Each row was made from one small tree. The marks that hang from a mark follow it in brackets, in the order of their numbers. Every link used is in the known rows. Write each row's tree.
Known rows:
Z_838{Z_375}: [0.320,-2.677,1.140,0.008,-1.035,0.355,0.207,-0.131,0.524,0.877,-0.548,-0.015,-0.131,2.572,1.641,0.825,2.498,-0.738,-1.641,-2.294,-0.922,0.518,3.360,-4.184]
Z_563{Z_384 Z_467{Z_608 Z_838{Z_375}} Z_984}: [-0.058,-5.640,-2.487,-2.331,-0.427,-4.519,2.640,0.662,3.154,-1.643,-1.782,1.378,6.319,3.355,0.911,-2.981,-1.140,-4.114,0.285,5.959,-2.381,2.560,-5.096,5.190]
Z_563{Z_182 Z_467{Z_608}}: [-0.528,1.560,-2.313,1.220,0.089,1.671,1.457,2.008,1.880,-1.855,2.567,-0.985,3.456,1.378,-2.297,-3.422,1.620,-3.359,-0.487,4.736,-1.273,3.631,-1.453,2.536]
Z_897{Z_384 Z_467{Z_838}}: [1.206,1.552,-0.024,0.621,1.560,0.014,2.053,-2.701,-2.794,1.731,-1.891,3.139,-3.998,-4.148,-1.391,0.524,1.169,-1.284,0.534,-4.672,-1.237,0.286,0.135,-0.388]
Z_375{Z_563}: [-2.068,0.723,0.657,4.423,0.771,0.012,-1.277,-0.135,-1.187,2.901,0.944,2.859,-2.633,-3.039,-0.030,1.461,0.379,1.649,-2.866,-3.700,0.339,-1.298,2.753,-2.913]
Z_563{Z_384{Z_608} Z_467{Z_838{Z_375}} Z_984}: [0.533,0.837,0.116,-3.336,0.562,-3.859,4.240,2.929,2.326,-2.053,1.178,-2.343,8.110,3.341,2.189,-2.685,0.755,-1.307,2.651,6.027,-0.305,0.063,-5.538,1.680]
Z_897{Z_384 Z_467{Z_608 Z_838{Z_375}}}: [1.914,-2.953,-0.152,-1.507,-2.613,0.768,-0.416,-3.699,-1.317,-0.218,-1.522,5.631,-5.338,-1.712,-1.489,-1.653,-1.475,0.618,0.043,-1.153,-3.065,0.415,1.248,1.668]
Z_984{Z_838{Z_375{Z_563}}}: [0.162,-0.293,2.284,-0.779,0.824,2.038,-2.767,-1.166,-2.200,-0.942,0.049,-0.571,-1.071,1.265,0.525,3.240,1.615,4.134,-0.912,-2.140,-0.220,-1.382,3.641,-4.854]
Z_897{Z_467{Z_608{Z_384}}}: [1.188,0.028,-1.163,0.346,0.660,0.667,-1.546,-4.930,-4.679,1.269,-0.803,6.255,-4.378,-2.224,-3.842,-1.437,0.249,-2.610,-0.496,-5.947,0.710,-1.276,-1.523,-1.586]
Z_384{Z_608 Z_838{Z_375{Z_563{Z_467 Z_984}}}}: [-0.496,6.616,0.890,-2.352,-2.159,1.810,-0.653,4.983,-0.190,-1.791,6.969,-5.361,2.069,0.271,2.338,1.916,-0.799,6.850,4.001,4.962,1.975,-4.434,1.131,-1.538]
Z_838{Z_375{Z_563{Z_182 Z_467}}}: [-1.847,1.975,1.928,3.839,-1.504,1.829,-1.831,1.726,-0.630,-1.182,0.815,-0.428,6.955,0.551,3.818,0.740,2.369,1.632,-1.865,3.056,-0.114,1.684,1.795,-1.610]
Z_563{Z_384{Z_608} Z_467 Z_984}: [-1.142,0.669,-0.240,-2.013,2.197,-2.948,4.762,3.763,2.153,0.879,2.174,-2.078,5.669,2.190,0.297,-2.787,1.239,-0.869,3.073,2.924,2.243,0.453,-6.712,-1.322]
Z_563{Z_984}: [1.694,-2.547,-2.732,-2.543,1.918,-1.292,3.159,0.083,-0.477,1.409,-0.033,1.359,1.121,2.047,-0.756,0.188,0.267,-1.621,-2.373,-0.939,-0.733,-0.748,0.913,-1.156]
Z_608{Z_384{Z_838}}: [1.422,2.545,-0.368,-0.388,3.242,-0.332,1.044,-1.771,-2.860,2.506,-1.430,-3.780,-4.935,-1.649,-1.055,2.339,1.097,-2.963,2.135,-6.857,4.300,0.845,1.150,-1.416]
Z_984{Z_563 Z_838}: [-0.209,3.743,-2.545,-3.294,2.881,1.843,-0.969,2.229,-0.370,1.250,-1.226,-2.572,-2.331,-1.463,-3.058,3.289,1.321,2.570,-0.640,-6.943,-1.648,-4.590,1.111,-4.935]
Z_897{Z_384 Z_467{Z_608 Z_838}}: [1.262,-1.375,-1.238,-0.392,-0.159,0.317,0.794,-3.463,-1.152,1.301,-1.161,5.778,-7.417,-3.741,-3.750,-1.528,-1.877,-0.957,-0.145,-2.490,-2.769,0.948,0.214,2.629]
Z_608{Z_384{Z_838{Z_375{Z_563}}}}: [0.831,1.571,1.859,1.032,0.189,0.321,-2.879,-2.143,-3.593,0.746,-1.900,-1.538,-3.626,-1.860,2.240,3.873,-0.040,0.698,0.786,-5.221,3.701,-0.310,2.987,-1.979]
Z_897{Z_384 Z_467}: [0.252,0.071,0.655,0.639,1.036,0.997,0.992,-1.877,-2.540,3.157,-1.237,3.524,-4.298,-3.422,-1.312,0.560,1.507,0.774,0.759,-6.928,1.003,0.784,0.090,-4.459]
Z_897{Z_384}: [-0.046,-2.648,1.454,0.292,0.861,-0.621,1.784,-0.088,0.241,3.199,-2.330,0.644,-6.918,-1.458,-0.628,0.329,0.619,-0.168,-0.115,-5.173,0.584,3.919,2.657,-2.790]
Z_838{Z_375{Z_563{Z_384 Z_984}}}: [-1.121,-7.961,1.485,1.455,-1.164,-1.660,-0.454,-1.928,0.834,1.494,-2.570,3.196,2.936,1.555,2.835,1.016,-0.689,0.604,-2.763,-0.296,0.752,-0.100,-0.857,-1.489]
Z_608{Z_384}: [0.826,0.601,0.366,0.673,3.187,-1.768,0.368,-2.894,-3.988,2.581,-3.095,0.781,-3.429,-0.505,-0.590,0.550,1.624,-3.544,-0.703,-7.503,2.628,1.295,1.070,-2.838]
Z_608{Z_384{Z_838{Z_375}}}: [1.904,0.931,1.048,-1.252,0.654,-0.118,-0.373,-1.927,-2.546,0.346,-2.194,-3.965,-3.750,0.620,0.849,2.600,1.309,-1.757,2.140,-5.696,3.676,0.090,2.069,-2.212]
Z_467{Z_608 Z_838{Z_375{Z_563}}}: [0.193,-2.673,-0.485,1.480,-3.116,-0.357,-2.634,-2.279,1.010,-0.877,0.475,4.820,-4.352,-0.766,-0.530,-0.854,-3.016,1.564,-3.433,3.180,-4.438,-1.327,4.250,3.754]
Z_467{Z_608{Z_384{Z_838{Z_375{Z_563{Z_984}}}}}}: [1.313,-3.241,-0.878,-1.836,-2.165,-0.086,-2.566,-2.899,-1.973,-0.380,-1.203,2.070,-5.286,0.377,-0.803,1.111,-4.695,1.452,-0.161,-0.305,1.574,-1.256,2.440,2.660]

Which tree is each row?
[-1.810,5.233,-0.639,3.936,0.639,-2.168,-3.266,-0.451,-2.921,0.058,-0.159,3.977,-1.234,-4.282,0.188,-0.703,-1.686,0.031,-1.013,0.371,-0.311,0.171,0.539,3.136]
Z_375{Z_563{Z_467{Z_608{Z_384} Z_838}}}
[-0.850,-3.117,4.674,3.042,-1.702,1.719,0.279,-1.175,2.382,0.712,0.535,0.038,1.717,1.879,1.947,-1.711,0.597,1.991,-1.262,1.704,0.950,0.114,-1.316,-0.829]
Z_838{Z_375{Z_563{Z_182 Z_384{Z_608}}}}
[1.940,-3.536,-1.484,-1.402,-2.004,-0.814,0.131,-1.963,1.943,-0.742,-0.108,2.892,-4.156,1.283,-1.427,-2.007,-1.687,-2.039,-2.286,2.651,-4.904,0.086,3.301,4.008]
Z_467{Z_608 Z_838{Z_375}}
[-1.653,2.370,-0.444,1.117,-2.871,1.616,-3.470,3.024,1.152,-0.763,3.994,-2.319,-0.954,-1.829,0.562,1.771,-1.050,2.829,1.668,2.243,0.783,-0.693,2.536,-0.510]
Z_384{Z_838{Z_375{Z_563{Z_467{Z_608}}}}}
[-1.994,0.031,-2.635,-0.265,-1.046,-2.326,-1.155,3.110,4.594,0.976,-2.257,0.748,3.013,-2.278,0.230,-0.941,-0.914,-2.016,-0.277,-0.108,-3.353,-1.233,-4.102,1.631]
Z_984{Z_563{Z_384 Z_467{Z_608 Z_838{Z_375}}}}
[-1.798,-0.888,-0.820,-3.538,-0.400,0.232,-2.953,3.125,3.202,-0.659,-2.325,-2.262,1.836,0.915,-1.145,0.655,0.396,1.268,2.230,-2.041,-1.103,-2.088,-3.955,-2.976]
Z_984{Z_563{Z_384 Z_467{Z_608}} Z_838{Z_375}}
[-2.743,4.939,2.148,4.380,1.923,1.727,2.223,3.529,2.897,0.454,4.466,-5.699,3.737,-2.143,0.137,-0.740,1.008,1.341,3.431,3.370,4.133,1.185,-5.496,0.815]
Z_375{Z_563{Z_182 Z_384{Z_608 Z_838} Z_467}}
[-0.317,1.644,-1.967,-0.188,-1.651,-1.340,-0.374,2.163,1.629,-1.871,1.027,0.884,1.762,0.552,-0.066,-2.160,0.845,-2.127,0.046,4.535,-3.805,0.885,1.226,2.405]
Z_563{Z_467{Z_608 Z_838{Z_375}}}
[1.794,3.797,1.692,-2.754,-1.311,2.606,1.566,3.360,1.951,-0.371,5.871,-6.756,-4.410,1.381,-0.086,0.927,0.659,2.736,3.898,0.915,1.558,-3.337,2.215,-2.986]
Z_384{Z_608 Z_838{Z_375}}
[-1.658,6.821,-0.534,5.081,2.114,0.677,0.547,1.538,-0.873,-1.060,1.387,-0.687,5.764,-2.631,1.199,0.271,1.428,-0.246,-1.827,3.978,-1.261,1.315,-0.137,3.112]
Z_375{Z_563{Z_182 Z_467{Z_838}}}
[0.325,-6.073,1.146,0.149,0.861,-1.073,2.392,0.068,4.109,1.926,-1.075,-4.114,-1.301,1.106,0.526,1.594,1.674,-3.666,1.610,-3.329,2.884,1.752,-2.424,-2.286]
Z_563{Z_384{Z_838{Z_375}}}
[1.472,0.757,-2.766,-3.856,-0.841,-3.407,-0.174,-1.020,-2.838,-3.061,-1.940,1.862,4.281,2.679,1.484,-1.705,-1.458,-2.476,0.082,4.474,-1.920,1.339,-0.462,5.167]
Z_563{Z_467{Z_608{Z_384} Z_838{Z_375}} Z_984}
[2.384,-1.768,-0.585,-1.211,-1.305,-2.218,-1.254,-4.674,-1.757,-1.065,-3.381,3.176,-4.757,1.228,-0.563,-1.880,-1.787,-3.408,-1.457,-0.653,-2.516,1.111,2.687,4.419]
Z_467{Z_608{Z_384} Z_838{Z_375}}
[-1.865,-0.401,-0.818,2.689,2.773,0.240,2.989,1.844,1.912,-0.426,1.072,-3.704,7.406,-0.590,0.531,0.871,0.037,-1.483,1.035,4.063,3.489,2.084,-5.494,3.057]
Z_375{Z_563{Z_182 Z_384{Z_838} Z_467 Z_984}}
[2.864,-2.493,-1.184,-6.223,1.311,0.745,1.489,-0.864,-1.995,-2.098,-0.918,-1.252,1.495,5.778,-0.054,1.711,1.085,0.787,-0.579,0.319,-0.891,-1.348,1.909,-2.496]
Z_563{Z_984{Z_838{Z_375}}}
[1.754,-3.204,-0.735,-0.874,-2.113,-2.080,-2.741,-5.485,-3.166,-1.454,-3.341,6.592,-3.201,0.212,0.615,-0.556,-4.696,0.679,-3.075,1.738,-2.605,-1.224,3.144,6.144]
Z_467{Z_608{Z_384} Z_838{Z_375{Z_563{Z_984}}}}
[-1.904,7.071,-2.748,0.642,1.128,1.757,0.510,4.858,1.651,0.409,0.160,-2.730,6.558,-2.170,-0.208,0.388,2.294,-0.916,-1.029,-1.037,-1.422,-1.326,-1.718,-1.847]
Z_984{Z_563{Z_182 Z_467}}
[-0.311,-1.923,2.275,3.303,-1.762,2.745,-1.230,-1.391,-0.433,-0.721,-0.011,1.502,2.039,1.295,2.504,0.828,1.292,1.600,-3.551,0.839,-0.871,0.837,3.502,-1.076]
Z_838{Z_375{Z_563{Z_182}}}
[-0.021,4.060,-1.985,-4.380,-1.099,3.872,-2.222,3.573,1.601,-3.678,0.086,-3.551,4.421,2.097,-1.295,-0.001,0.844,2.907,1.084,2.378,-3.176,-2.134,-0.317,-0.518]
Z_984{Z_563{Z_182 Z_467{Z_608}} Z_838{Z_375}}
[-1.567,0.328,2.395,2.984,1.237,0.343,1.017,1.098,2.500,3.480,3.608,-2.990,-5.007,-3.111,-1.075,0.709,-1.092,2.818,1.947,-2.119,3.908,-1.616,-2.389,-1.691]
Z_375{Z_563{Z_384{Z_608 Z_838}}}
[-1.857,-4.991,1.782,5.887,2.307,0.168,1.718,-2.371,2.283,2.633,-1.863,1.368,1.463,-1.086,-0.197,-0.433,0.800,-2.237,-3.130,-1.684,1.759,3.179,-2.733,0.772]
Z_375{Z_563{Z_182 Z_384}}
[-0.104,4.498,2.344,-0.505,-2.407,2.840,-1.181,2.477,1.022,0.203,6.271,-4.112,-4.445,-0.929,0.731,1.965,-0.716,6.468,2.865,0.963,2.171,-4.793,3.390,-2.961]
Z_384{Z_608 Z_838{Z_375{Z_563}}}
[3.113,-5.608,1.602,-6.155,1.995,1.608,5.406,-1.313,2.149,-3.384,0.169,-3.968,4.783,8.376,-0.967,-2.393,0.640,0.173,1.956,4.822,0.729,0.587,-4.302,1.050]
Z_563{Z_182 Z_384{Z_608} Z_984{Z_838{Z_375}}}
[-3.251,-0.468,-0.623,5.249,0.866,-3.146,-0.730,0.356,2.400,1.544,-0.201,2.752,0.019,-3.964,-0.869,-1.812,-1.316,-1.627,-1.083,1.931,-0.732,2.293,-3.168,3.476]
Z_375{Z_563{Z_384 Z_467{Z_608 Z_838}}}
[1.088,0.841,-2.370,-4.419,-1.164,-1.436,-0.371,1.188,-1.904,-2.060,-0.087,-1.634,2.196,2.569,0.360,-0.217,-1.483,-0.882,2.706,2.960,1.856,0.716,-0.799,2.278]
Z_563{Z_467{Z_608{Z_384{Z_838{Z_375}}}} Z_984}
[-1.168,1.300,2.217,3.105,-2.471,1.342,-4.050,-1.295,-2.311,-1.865,-1.223,2.028,3.027,0.599,2.403,-0.858,0.076,0.986,-1.409,2.397,0.721,2.106,1.107,1.048]
Z_838{Z_375{Z_563{Z_182 Z_467{Z_608{Z_384}}}}}
